Each row was made from one small tree. The marks that hang from a mark follow it in brackets, in the order of their numbers. Every link used is in the known rows. Write each row's tree.
In the rows, zero is written as 128.
Known rows
Z_904{Z_405{Z_212{Z_172}} Z_801}: [138 102  94 122 120 163 167 109 119 163 148 168  99 113 144 165 154 163
 127 102 119]
Z_278{Z_405{Z_172 Z_212}}: [115 107  74 133  99 136 156  66 143 172 130 157  79 116 189 126 141 159
  87 100  98]
Z_904{Z_405{Z_172 Z_212 Z_817} Z_801}: [152  80  63 128 109 177 140  58 131 157 145 173  86 122 194 142 131 146
  64 111 124]
Z_904{Z_801{Z_84}}: [180 104 104 135 144 152 145 135 164 113 130 154 121 145 140 171 131 173
 118 116 103]
Z_278{Z_405{Z_212{Z_172} Z_904}}: [117 133  77 119  85 141 180 106 129 184 141 150  68 114 175 137 163 164
 154  93  72]
Z_801{Z_904{Z_405{Z_212 Z_817}}}: [157 117  96 134 112 155 173  99 105 137 143 169  79 123 178 127 146 153
  97 110 122]
Z_801{Z_904{Z_405}}: [168 128 126 139 128 140 182 160  89 128 144 162  98 139 137 154 170 165
 151 129 114]
Z_405{Z_172 Z_212 Z_817}: [151  91  54 123  87 154 131  60 130 154 127 161  72 116 194 102 129 145
  53  96 111]
Z_801{Z_84 Z_904{Z_405{Z_172{Z_212}}}}: [136 124  94 117 170 173 201 104 132 138 142 167 109 115 161 139 154 173
 111  91  83]
Z_84{Z_801{Z_904}}: [171 133 138 145 137 148 180 158 140  97 109 158  93 134 146 148 152 170
 129 100 109]
Z_84{Z_801{Z_904{Z_405{Z_172{Z_212}}}}}: [135 124 113 128 159 179 208 114 124 133 131 167  91 112 168 139 169 171
 118  90  99]
Z_801{Z_84 Z_904{Z_405}}: [165 126 118 133 159 153 191 151 120 102 144 154 113 135 140 148 154 169
 135 125 100]
Z_84{Z_801{Z_904{Z_405}}}: [165 129 138 142 147 159 200 163 112  98 130 156  93 132 148 149 170 164
 143 123 118]
Z_405{Z_172 Z_817}: [161  95  70 131  94 143 134  93 115 147 123 155  80 129 172 115 148 148
  77 117 109]
Z_278{Z_405{Z_212 Z_817}}: [127 110  77 142  90 132 163  66 137 162 130 150  71 126 187 119 145 158
  86 116 111]
Z_801{Z_84 Z_904{Z_405{Z_817}}}: [163 119 104 137 151 159 188 126 121 102 138 154  97 132 158 132 149 162
 106 128 104]
Z_801{Z_84 Z_904{Z_405{Z_172}}}: [153 119 102 126 160 162 182 128 126 113 141 158 107 126 157 136 144 164
 105 110  93]
Z_801{Z_84 Z_904}: [171 132 121 134 148 142 173 148 148 102 121 154 111 136 138 144 137 175
 121 101  92]
Z_84{Z_801{Z_904{Z_405{Z_212 Z_817}}}}: [154 116 106 138 133 176 192 102 129 107 130 163  75 117 186 121 144 151
  89 106 123]
Z_84{Z_801{Z_904{Z_405{Z_172}}}}: [152 121 119 139 149 167 191 135 119 110 128 161  89 123 162 138 162 159
 113 110 109]
Z_84{Z_801}: [174 112 110 137 123 148 164 152 129 106 118 143  95 134 146 135 160 158
 131 121 115]

Which tree is each row?
[196 109  76 130 120 170 139 123 164 113 141 153  98 149 181 160 131 160
 124 119  80] | Z_405{Z_817 Z_904{Z_801{Z_84}}}
[156 117  83 143 123 158 162 104 177 133 137 148  91 148 189 167 140 166
 127 126  73] | Z_278{Z_405{Z_817 Z_904{Z_801{Z_84}}}}
[134 118  90 126 131 166 188  86 103 164 138 174  82 117 176 130 164 163
  96  99  99] | Z_801{Z_904{Z_405{Z_172{Z_212} Z_817}}}
[183 107  71 122 129 173 133 123 168 125 141 157 107 143 180 165 127 163
 125 103  69] | Z_405{Z_172 Z_904{Z_801{Z_84}}}
[161  91  85 128 156 174 155 113 144 124 145 157 119 132 159 165 140 162
 103 126 104] | Z_904{Z_405{Z_172} Z_801{Z_84}}
[173 100 100 133 157 164 161 139 138 112 150 152 123 142 142 172 148 167
 134 140 112] | Z_904{Z_405 Z_801{Z_84}}
[162  87  71 130 141 181 157  79 157 121 149 159 103 126 181 145 126 154
  80 122 119] | Z_904{Z_405{Z_212 Z_817} Z_801{Z_84}}
[116 126  63 125  78 148 177  78 131 183 138 150  54 112 194 121 158 155
 122  98  76] | Z_278{Z_405{Z_212{Z_172} Z_817 Z_904}}
[156 123 101 124 152 163 186 119 135 112 148 161 106 122 163 136 134 164
 112 104 103] | Z_801{Z_84 Z_904{Z_405{Z_212}}}
[144 103  63 121 104 156 152  73 120 171 127 161  81 117 177 115 156 160
  84  96  98] | Z_405{Z_172{Z_212} Z_817}
[101 122  93 129 102 128 182  91 132 181 127 150  77 107 154 133 159 167
 117  94  99] | Z_278{Z_405{Z_212{Z_172}}}
[144 110  75 143  92 154 146  84 153 168 135 160  71 144 204 163 148 158
 110 115  79] | Z_278{Z_405{Z_172 Z_817 Z_904{Z_801}}}
[153  92  69 130 105 155 152  99  89 146 144 153  79 127 173 116 165 141
  92 139 115] | Z_904{Z_405{Z_172 Z_817}}
[142 123  77 134  89 137 157 116 123 168 142 150  73 139 187 141 165 158
 146 119  69] | Z_278{Z_405{Z_172 Z_904}}
[155 120 111 133 129 149 174 133  96 139 141 166  92 129 154 143 161 161
 121 114 107] | Z_801{Z_904{Z_405{Z_172}}}
[136  99  62 121 116 166 168  78  92 171 147 159  82 117 179 119 172 154
  97 119 106] | Z_904{Z_405{Z_172{Z_212} Z_817}}
[136 112  71 132  93 156 144  76 167 180 144 166  79 135 209 166 131 162
 118  91  78] | Z_278{Z_405{Z_172 Z_212 Z_904{Z_801}}}
[166 122 114 142 119 146 180 133  90 127 138 162  82 137 154 138 165 157
 120 131 119] | Z_801{Z_904{Z_405{Z_817}}}
